Known rows, with every way that one mark hangs from another:
[mude [dotugo [peko [tiza [tilom rigug]]]]]: [  2 -13  15  11  -4  13  16  13 -50  -2   3  -9  13  17  -2   8   2  17
  -2   3 -10  -9 -15]
[mude [dotugo [peko [tiza tilom]]]]: [  1 -10  12  -6  -3  22  23   3 -42  11   7  -3  20  -4 -12  11  -9  20
   0  30   0 -14  -7]
[kunu [dotugo mude [peko tiza]]]: [ -7  -2  -2  -9 -11 -26  13 -13   4   6 -13  -6  16 -11 -41  15   9  16
  -6  21   0  14  13]
[rigug peko]: [  1 -12  -6  -3 -18   4   7  10   6   6  29  14  -2 -22 -22   8  24   3
 -33  28  13  11   5]
[peko [tiza [tilom [rigug [guzad [dotugo mude]]]]]]: [ 13  -4   5  12  -8 -29  -5   4 -37  -7  -4   9   3  11 -19   5  11  -9
 -24 -38 -20   8 -13]
[rigug guzad peko [tilom [tiza [mude dotugo]]]]: [-14   6 -41   0  31  -2 -26 -44  23 -28  32  -5 -31  84 -53   2   9  -5
 -38  13 -17   7   8]
[mude dotugo]: [  4  -4 -30 -24 -13  17  24   2 -22   7  17  -2   4 -13  12   9 -12  15
 -14  45  18  -4 -15]
[guzad dotugo rigug]: [  7  -3 -35  12 -24  -3  18 -34 -35   1   4 -10   4  -8  33  19 -16 -16
 -57  13   3  -5 -33]
[tilom [rigug guzad] [tiza mude]]: [ -9  -4 -51   5  18 -56   2   2  12 -18   1  13 -23  20   0   4  24   8
 -32 -25 -13   1 -11]
[tiza [mude [dotugo peko]] [tilom rigug]]: [ -4 -14 -16  20   9  14   9   4 -48 -12  26 -16  11  32  28   1   0  -1
 -10  13  -6  30 -10]
[peko tiza]: [  7  -8   0 -10 -22 -31  26  39   9  17   4  22  12 -67  -1  12  20  21
 -18  18   7 -20 -13]
[rigug [guzad dotugo] [peko [tiza mude tilom]]]: [  2 -18  -1  23   7  -9 -20 -23  -4 -17  41  15   8   5 -27   3   5  -9
 -44  19 -22   3   5]
[tilom [rigug peko] [tiza mude]]: [-14 -15 -26  12  -1 -43  -5   4  22 -27  15   9 -25  19  -2   4  38  12
 -39 -16  -9   5  -6]
[dotugo mude [peko tiza]]: [  1   3   7  -2 -12 -22  23  19 -10  16 -23   8  23 -29 -20  20  33  29
   1   3  -2  20   3]
[mude [dotugo [peko tiza]]]: [ -1  -7  -1  -6  -5  12  27   8 -26   8   1  -5  18 -12   2  15  -1  34
  -1  46  -1 -15 -10]
[guzad [dotugo mude] rigug]: [  8   9 -36   9 -27  -7  11 -41 -36  -1 -15 -15   3  11  24  21  -7 -12
 -49  -8   0  19 -25]
[peko [tiza [mude dotugo] [tilom rigug]]]: [  5 -15   1  18  -9 -15   6  31 -19 -14  17   1   6  -8  30   0   9  14
 -11   0 -11  -6 -21]
[guzad [dotugo mude peko] rigug]: [  1   7 -29  18 -15   4  15 -51 -50   1 -19 -22  15  27  16  26  -4  -6
 -41  -5  -7  28 -16]
[tilom rigug [tiza mude]]: [ -9 -10 -44  -4   0 -59  13  14  12 -15   2  10 -18  -3  19   6  26  12
 -31 -19  -2   1 -18]
[kunu dotugo]: [ -2  -9 -30 -25 -14 -16  18 -12   8   8  22   0   2 -27 -21   6 -11  -8
 -28  42  21   2   1]
[guzad [dotugo peko] rigug]: [  0  -4 -28  23 -12   7  22 -44 -48   3  -1 -19  17  14  23  23 -15  -9
 -48  19  -4   4 -25]

Rows:
[ -1 -12 -21  36  12 -35   1   2 -22 -18   8  -1  15  15  16  10  15   5
 -31   8 -32  14 -17] | [tilom [rigug [guzad [dotugo [peko [tiza mude]]]]]]
[-13   7 -58  -7  40 -30  -6 -61  -4 -14  21  -6  -3  67 -40   9  -9 -17
 -43  14 -19  20  -6] | [rigug [guzad [dotugo peko]] [tilom [tiza mude]]]
[ -1 -15 -27  29  21  -9  -2 -16 -46 -14  31  -3  14  34   7   1  -1 -23
 -32  -4 -17  39  -6] | [tiza mude [tilom [rigug [guzad [dotugo peko]]]]]
[  6 -15   1   3 -11 -30  16  36   4   9  22  22  17 -59   8   3  16   7
 -17  13   3  -3  -8] | [peko [tiza mude tilom]]
[  2 -10  11  47 -21  -4  -1   2   5  -8  13   2  -3 -16   8  11  24  -1
 -44 -16 -12 -10  -9] | [guzad [rigug [peko [tiza mude tilom]]]]
[ -1   3  -1  49 -15 -13 -11   1  24 -16  15  -9  -8  15   1  12  34  -7
 -49  -9 -19   3 -15] | [guzad [rigug [peko [tiza mude]] tilom]]
[ -6 -12  -7  11  -2 -28  26  28   6   9   9  11  28 -50  10  14  25  29
 -11  39  -5   7  -3] | [dotugo [peko [tiza mude]]]
[-14   5 -44 -18  22 -11   8 -26   1  -9  16 -12  -6  48 -20   8  -1   5
 -19  27  -2  11  -9] | [rigug [tilom [tiza [mude [dotugo peko]]]]]
[  8   7 -42 -15   1 -11   3 -32 -26   3   5   6   6   9 -17  12  -6  -8
 -33  13   0  28  -4] | [rigug [guzad [dotugo mude]]]
[  3   5   7  20   8 -11 -19   4  24  -6  24  13 -11  24 -66   5  31  -9
 -34  -2 -19   3   5] | [rigug guzad [peko tiza] tilom]
[ -2   3 -28  17  27 -21  -6 -25 -10  -9  26  -4  18  34 -24   9   1 -15
 -33  32 -26  25  -9] | [rigug [guzad [dotugo [peko [tiza mude]]]] tilom]
[ -9   7 -51 -28  12 -21   5 -20  12 -10  20  -6 -17  35 -10   5  -3   0
 -27  22   4   4 -16] | [rigug [tilom [tiza [mude dotugo]]]]
[ -4  -7  15   8 -10 -23   3  -7 -20  -4 -12 -11   9  17 -43   8  11   0
  -6 -20  -8  21   9] | [kunu [dotugo mude [peko [tiza [tilom rigug]]]]]
[ -9   1 -22 -17  -6 -11  14 -29  -6   7  -3 -13  12   5 -40  13   1   1
 -10  27  12  35  17] | [kunu [dotugo mude peko]]
[  8  -3  12  32 -30   3 -12 -40 -31 -12  -7 -10  -1  23 -11  17   6 -13
 -51 -31 -16   2 -13] | [guzad [dotugo mude] [rigug [peko [tiza tilom]]]]
[ -8  -8 -39  -3   7  12  22  -1 -16  -2  24 -10  21  -6  31  11  -1  23
 -10  65   5  21  -4] | [tiza [mude [dotugo peko]]]
[  2   7  -9  33 -17  10  -5 -17   1  -6  15 -11 -17  34 -18  13  21 -26
 -52 -15  -4  11 -15] | [guzad [rigug peko tilom]]
[  4 -15 -20  15  -5 -20   8  31 -17  -5  28   8   4 -13  26  -3  16 -15
 -24 -12   4  32 -12] | [tiza mude [tilom rigug]]
[-13  11 -44  16  11  -3   9 -43 -10 -13  -5 -29 -14  65   4  16  -3  -1
 -35  -5 -12  -2 -22] | [guzad [rigug [tilom [tiza [mude [dotugo peko]]]]]]
[ -3  -3   1  17  -1  -1 -17   8  22 -21  38  -5  -3  22 -15   3  23   7
 -27  37 -14   9  -5] | [rigug [peko [tiza [mude dotugo]]] tilom]
